What can hang from each mark
q_821: q_566
q_708: q_566 q_821
q_566: q_220 q_489 q_568 q_700 q_708 q_821
q_220: q_566 q_700
q_625: q_566
q_700: q_220

Every row comes from one small tree of marks. The marks that hang from a mark follow it in brackets, in the order of their numbers. Every link used is in the known rows. Which tree was each row made from?
Known rows
q_708{q_566{q_220} q_821}: [ 2.34  3.24 -1.98  2.22  0.58 -0.32  5.03 -1.80  1.84  0.18 -3.36 -2.91
  2.76 -4.46 -0.19  1.22 -1.55  2.20 -1.95 -0.61]
q_566{q_708}: [-0.27  3.78 -4.53  0.76  3.75 -2.01  3.49 -2.07 -0.46  1.00 -1.75  3.05
 -1.62  2.87  1.67  0.41  1.47 -1.32 -2.85  0.69]
q_708{q_566{q_489 q_700} q_821}: [ 3.31  2.18 -5.45  1.08  2.26 -2.77  4.00 -0.94  1.82  2.55 -5.21 -4.42
  3.49 -2.57 -0.98 -0.42 -1.60  2.00 -4.00 -1.85]
q_821{q_566}: [-1.90  2.20 -3.27  2.06  1.72  0.09  2.04 -3.68 -1.32 -1.17 -1.49  0.12
 -2.15  2.95 -2.02  1.05  0.50  0.04 -2.45  2.24]
q_566{q_220 q_821}: [ 2.38  3.51 -1.57  1.91  2.38  0.14  3.06 -0.72  1.43 -0.63  2.14  0.38
  1.38  0.70  0.82  0.33 -1.44  1.95 -1.92  0.59]
q_700{q_220{q_566{q_708 q_821}}}: [ 0.85  2.67 -3.98  0.25  0.02  0.69 -0.11 -1.92 -2.13 -2.72 -3.13 -0.56
 -1.70  2.51  3.10 -0.45  2.21  1.22 -0.59 -0.04]
q_566{q_220 q_700 q_708 q_821}: [ 4.61  4.80 -4.85 -0.94  3.66 -0.43  1.76 -0.61  2.19  1.68  3.95 -0.78
  1.70  2.06  3.33 -2.69 -2.42  0.89 -1.62 -1.57]
q_700{q_220{q_566{q_489 q_708 q_821}}}: [ 1.87  1.97 -4.48 -0.21  0.78 -1.02  0.53 -2.21 -2.43 -1.49 -3.95 -1.31
 -1.22  3.58  2.84 -1.00  3.09  1.66 -1.26 -0.64]
q_700{q_220}: [-1.72  3.80 -0.98  2.88  0.80  0.01  1.61 -0.93  0.04 -3.11 -3.78  1.59
 -0.36 -1.05  0.28  0.98  1.72  1.40 -2.47  1.63]
q_821{q_566{q_220 q_568 q_700 q_708}}: [ 0.56  3.20 -2.94 -0.22  3.40  0.67  0.93 -3.82  0.16  1.82  3.69 -2.05
 -0.77  3.55  1.65 -2.46 -1.76 -0.02 -0.27 -0.99]
q_708{q_821{q_566}}: [-0.62  2.93 -4.39  2.05 -0.53  0.37  2.25 -2.82 -0.32  1.41 -2.89 -1.04
 -1.46 -0.05 -1.10  0.16 -0.79  0.26 -0.90  0.50]
q_700{q_220{q_566{q_821}}}: [ 0.45  2.07 -2.60  1.46 -0.32  1.27 -0.03 -1.37 -1.50 -3.81 -3.55 -0.86
 -0.93  1.26  1.70  0.54  1.54  2.11 -0.96  0.88]
q_625{q_566{q_700 q_708}}: [-0.21  3.99 -4.68 -0.93  2.63  0.01  1.50 -2.30  1.75  2.40 -1.67 -1.01
 -1.01  1.01  0.30  0.28  1.38 -1.56 -3.86 -0.05]
q_220{q_566}: [ 0.85  0.88 -3.78  1.13  1.86  0.25  2.96 -2.35 -0.94 -1.58 -3.74  0.54
 -1.08  2.77  0.59  2.66  1.70  0.20 -1.61  2.40]
q_821{q_566{q_220{q_700} q_489 q_568}}: [-0.09  0.59 -2.47  0.69  1.69 -1.63  3.27 -4.68 -0.66  0.13  2.62 -2.92
  0.19  3.55 -0.18 -1.65  1.22  1.40 -2.10  0.53]
q_220{q_566{q_568}}: [-0.17  0.26 -2.49  1.47  2.76  0.57  1.95 -2.21 -1.14 -0.48 -1.94  0.04
 -1.10  3.35  1.69  1.89  0.37  0.25 -0.79  0.95]
q_821{q_566{q_220 q_700 q_708}}: [ 1.50  3.68 -4.20 -0.43  2.39  0.33  1.85 -3.96  0.44  0.72  1.84 -1.56
 -0.65  2.93  0.60 -1.67 -0.46 -0.04 -1.12  0.40]
q_625{q_566}: [-2.05  3.02 -2.00  1.34  1.62  0.49  2.67 -2.41  1.07  0.40 -3.12 -0.08
 -1.30 -0.06 -1.48  2.68  2.24 -0.68 -4.05  1.64]
q_566{q_220 q_489 q_568}: [ 1.45  1.65  0.34  2.03  4.95 -2.38  4.71 -1.91  1.08  2.64  1.15 -0.31
  2.03  1.94  1.19  0.07  0.19  1.68 -1.91 -0.84]
q_220{q_566{q_489 q_700 q_821}}: [ 4.43  0.14 -6.41 -0.52  2.98 -1.19  1.63 -1.16 -0.32  0.82 -2.04 -2.75
  1.00  4.51  0.97 -0.24  0.00  1.56 -2.47 -0.07]

Which tree is each row?
[ 2.13 -0.75 -4.07  0.51  3.37 -1.23  1.45 -1.85 -2.04  1.32 -1.06 -1.91
 -0.36  5.64  1.88  0.11  0.17  1.41 -1.52 -0.95] -> q_220{q_566{q_489 q_568 q_821}}
[ 1.02  3.18 -2.87  1.44  0.38  1.58  1.53 -2.33  1.60  2.61  0.80 -3.10
  0.52 -0.87  0.35 -1.55 -3.24  1.08  0.47 -1.23] -> q_708{q_821{q_566{q_220 q_568 q_700}}}
[-0.20  4.08 -1.50 -0.04  1.16  1.07  2.34 -3.22  1.47  4.32  0.24 -1.94
 -0.96 -0.50  2.35 -0.26  0.57 -0.73 -0.67 -2.13] -> q_625{q_566{q_220 q_568 q_708{q_821}}}
[-0.11  2.56 -2.89  0.70 -0.18  0.96  0.07 -2.23 -1.66 -0.66 -3.76 -0.94
 -1.76  0.91  3.74 -0.76  1.58  0.85  0.86 -1.13] -> q_700{q_220{q_566{q_568 q_708{q_821}}}}
[ 3.56  2.98 -2.60  1.13  3.26 -0.26  2.86 -0.69  2.30 -1.51  0.57 -3.54
  3.86 -1.35 -0.18 -0.09 -3.11  2.80 -3.77 -0.67] -> q_708{q_566{q_220 q_700 q_821}}
[ 0.93 -1.66 -5.53 -0.49  1.24 -2.51  3.64 -3.21 -1.13 -0.85 -0.72 -2.29
  0.26  4.38  2.02 -0.40  3.09  0.83 -2.73  1.24] -> q_220{q_566{q_489 q_568} q_700}
[ 3.16  4.24 -6.60 -0.89  1.86 -2.87  1.83 -0.91  0.90  3.68 -3.82 -1.96
  0.98  0.18  2.63 -3.51  0.94  0.78 -1.88 -2.77] -> q_566{q_489 q_700{q_220} q_708{q_821}}
[ 1.28  2.20 -6.62 -0.75  3.72 -2.41  1.94 -3.96 -1.11  2.43 -0.90 -1.83
 -1.19  5.28 -0.36 -2.10  0.95 -0.45 -3.09 -0.26] -> q_821{q_566{q_489 q_700 q_708}}
[ 4.64  1.29 -7.95 -1.74  2.18 -1.91  2.75 -2.28 -0.27  3.53 -4.01 -2.50
 -0.04  3.47  2.82 -1.11  1.29 -0.07 -1.02 -1.16] -> q_220{q_566{q_489 q_700 q_708{q_821}}}
[ 1.11  1.94 -3.80  0.07  0.98 -1.19  1.68 -2.70 -2.17 -1.41 -5.30 -0.59
 -1.27  2.83  2.50 -0.09  4.28  1.04 -1.30  0.27] -> q_700{q_220{q_566{q_489 q_708}}}
[ 1.48  1.32 -3.22  0.90  0.37 -0.34  0.63 -1.59 -1.86 -2.50 -4.30 -1.63
 -0.39  2.32  1.37 -0.01  2.51  2.51 -1.55  0.28] -> q_700{q_220{q_566{q_489 q_821}}}
[ 1.09  2.95 -2.54  1.07  1.89  1.20  2.08 -3.19  1.23 -0.56  1.30 -1.99
  0.38  1.34 -1.17 -0.34 -1.16  1.02 -1.58  1.52] -> q_821{q_566{q_220 q_700}}
[-0.09  0.95 -1.44  1.50  1.29 -0.33  0.92 -2.02 -1.66 -1.72 -4.26 -1.31
 -0.47  2.03  1.83  0.28  2.55  1.90 -0.99  0.03] -> q_700{q_220{q_566{q_489 q_568}}}
[ 0.29  3.23 -3.96  0.18  1.77  1.06  0.33 -0.97  2.08  1.19 -0.37 -2.27
  0.17  0.31 -1.07  0.35 -0.80  0.21 -4.15 -0.03] -> q_625{q_566{q_700 q_821}}
[-0.31  1.62 -1.65  1.67  0.40  1.52 -0.89 -1.29 -1.68 -2.94 -2.06 -1.16
 -0.95  1.71  2.50 -0.15  0.54  2.10 -0.24 -0.18] -> q_700{q_220{q_566{q_568 q_821}}}
[-1.48  1.94 -3.04  1.48  3.10  0.82  0.14 -2.73 -0.15  0.60  1.34 -1.67
 -0.92  2.93 -0.87 -0.98 -2.31  0.23 -1.80  0.18] -> q_821{q_566{q_568 q_700}}
[ 1.07  2.89 -4.98  1.00 -0.50 -0.36  1.25 -2.32  0.22  1.82 -3.69 -3.39
  0.00 -0.48 -0.82 -1.83 -0.45  1.47 -1.19 -0.83] -> q_708{q_821{q_566{q_489 q_700{q_220}}}}
[ 1.93 -1.75 -6.54 -0.82  0.96 -2.19  2.19 -2.54 -1.59 -0.84  1.03 -3.21
  0.32  5.33  2.49 -1.59  1.69  1.60 -2.59  0.09] -> q_220{q_566{q_489 q_568 q_821} q_700}
[ 2.98  3.00 -6.77 -0.99  5.48 -4.19  3.51 -1.36  0.84  3.71 -1.59  0.10
  0.82  3.77  1.51 -1.72  1.09 -0.47 -4.06 -0.97] -> q_566{q_489 q_700 q_708}
[-0.76  3.18 -3.41  1.72 -0.43  1.56 -0.21 -1.96  0.40  1.42 -1.40 -2.94
 -0.58 -1.03  0.20 -1.96 -2.44  1.16  0.17 -1.39] -> q_708{q_821{q_566{q_568 q_700{q_220}}}}
[-0.24  2.03 -0.69  1.61  1.89 -0.60  4.18 -2.06  2.03 -1.06  3.99 -0.06
  1.65 -0.03  2.02 -0.52 -0.17  1.21 -1.92  1.03] -> q_566{q_220{q_700} q_568}
[ 0.20  2.09 -3.90  0.80  1.70 -0.90  0.75 -3.06 -0.64 -0.53 -2.38 -2.79
 -0.22  2.46 -1.62 -1.43  1.01  1.48 -2.81  0.52] -> q_821{q_566{q_489 q_700{q_220}}}
[ 3.42  2.22 -7.19 -1.20  1.32  0.17  1.88 -1.92  0.16  1.89 -3.09 -1.49
 -0.61  2.08  3.04 -0.48  0.17 -0.48 -0.31 -0.39] -> q_220{q_566{q_700 q_708{q_821}}}
[ 1.08  3.08 -5.40 -1.52  3.52 -2.06  2.38 -2.67  1.22  4.02 -2.63 -1.99
 -0.33  2.33  0.10 -0.37  2.54 -1.11 -4.62 -0.84] -> q_625{q_566{q_489 q_700 q_708}}
[ 1.44 -0.99 -7.25 -1.96  1.86 -3.25  3.47 -3.97 -1.94  0.45 -0.19 -1.84
 -0.79  6.00  3.78 -1.69  3.88 -0.24 -2.28  0.17] -> q_220{q_566{q_489 q_568 q_708} q_700}
[ 3.66  0.59 -7.00 -1.20  3.02 -2.37  2.26 -2.66 -2.62  1.45 -2.45 -0.99
 -1.30  6.66  2.56 -0.43  2.29  0.28 -1.88 -0.64] -> q_220{q_566{q_489 q_708 q_821}}
[ 0.05  3.26 -2.15  1.68  2.63  0.97 -2.06  1.05  1.15 -0.38  2.25 -1.60
  1.30  0.53  2.17 -2.72 -3.82  2.23 -1.63 -2.21] -> q_566{q_568 q_700{q_220} q_821}
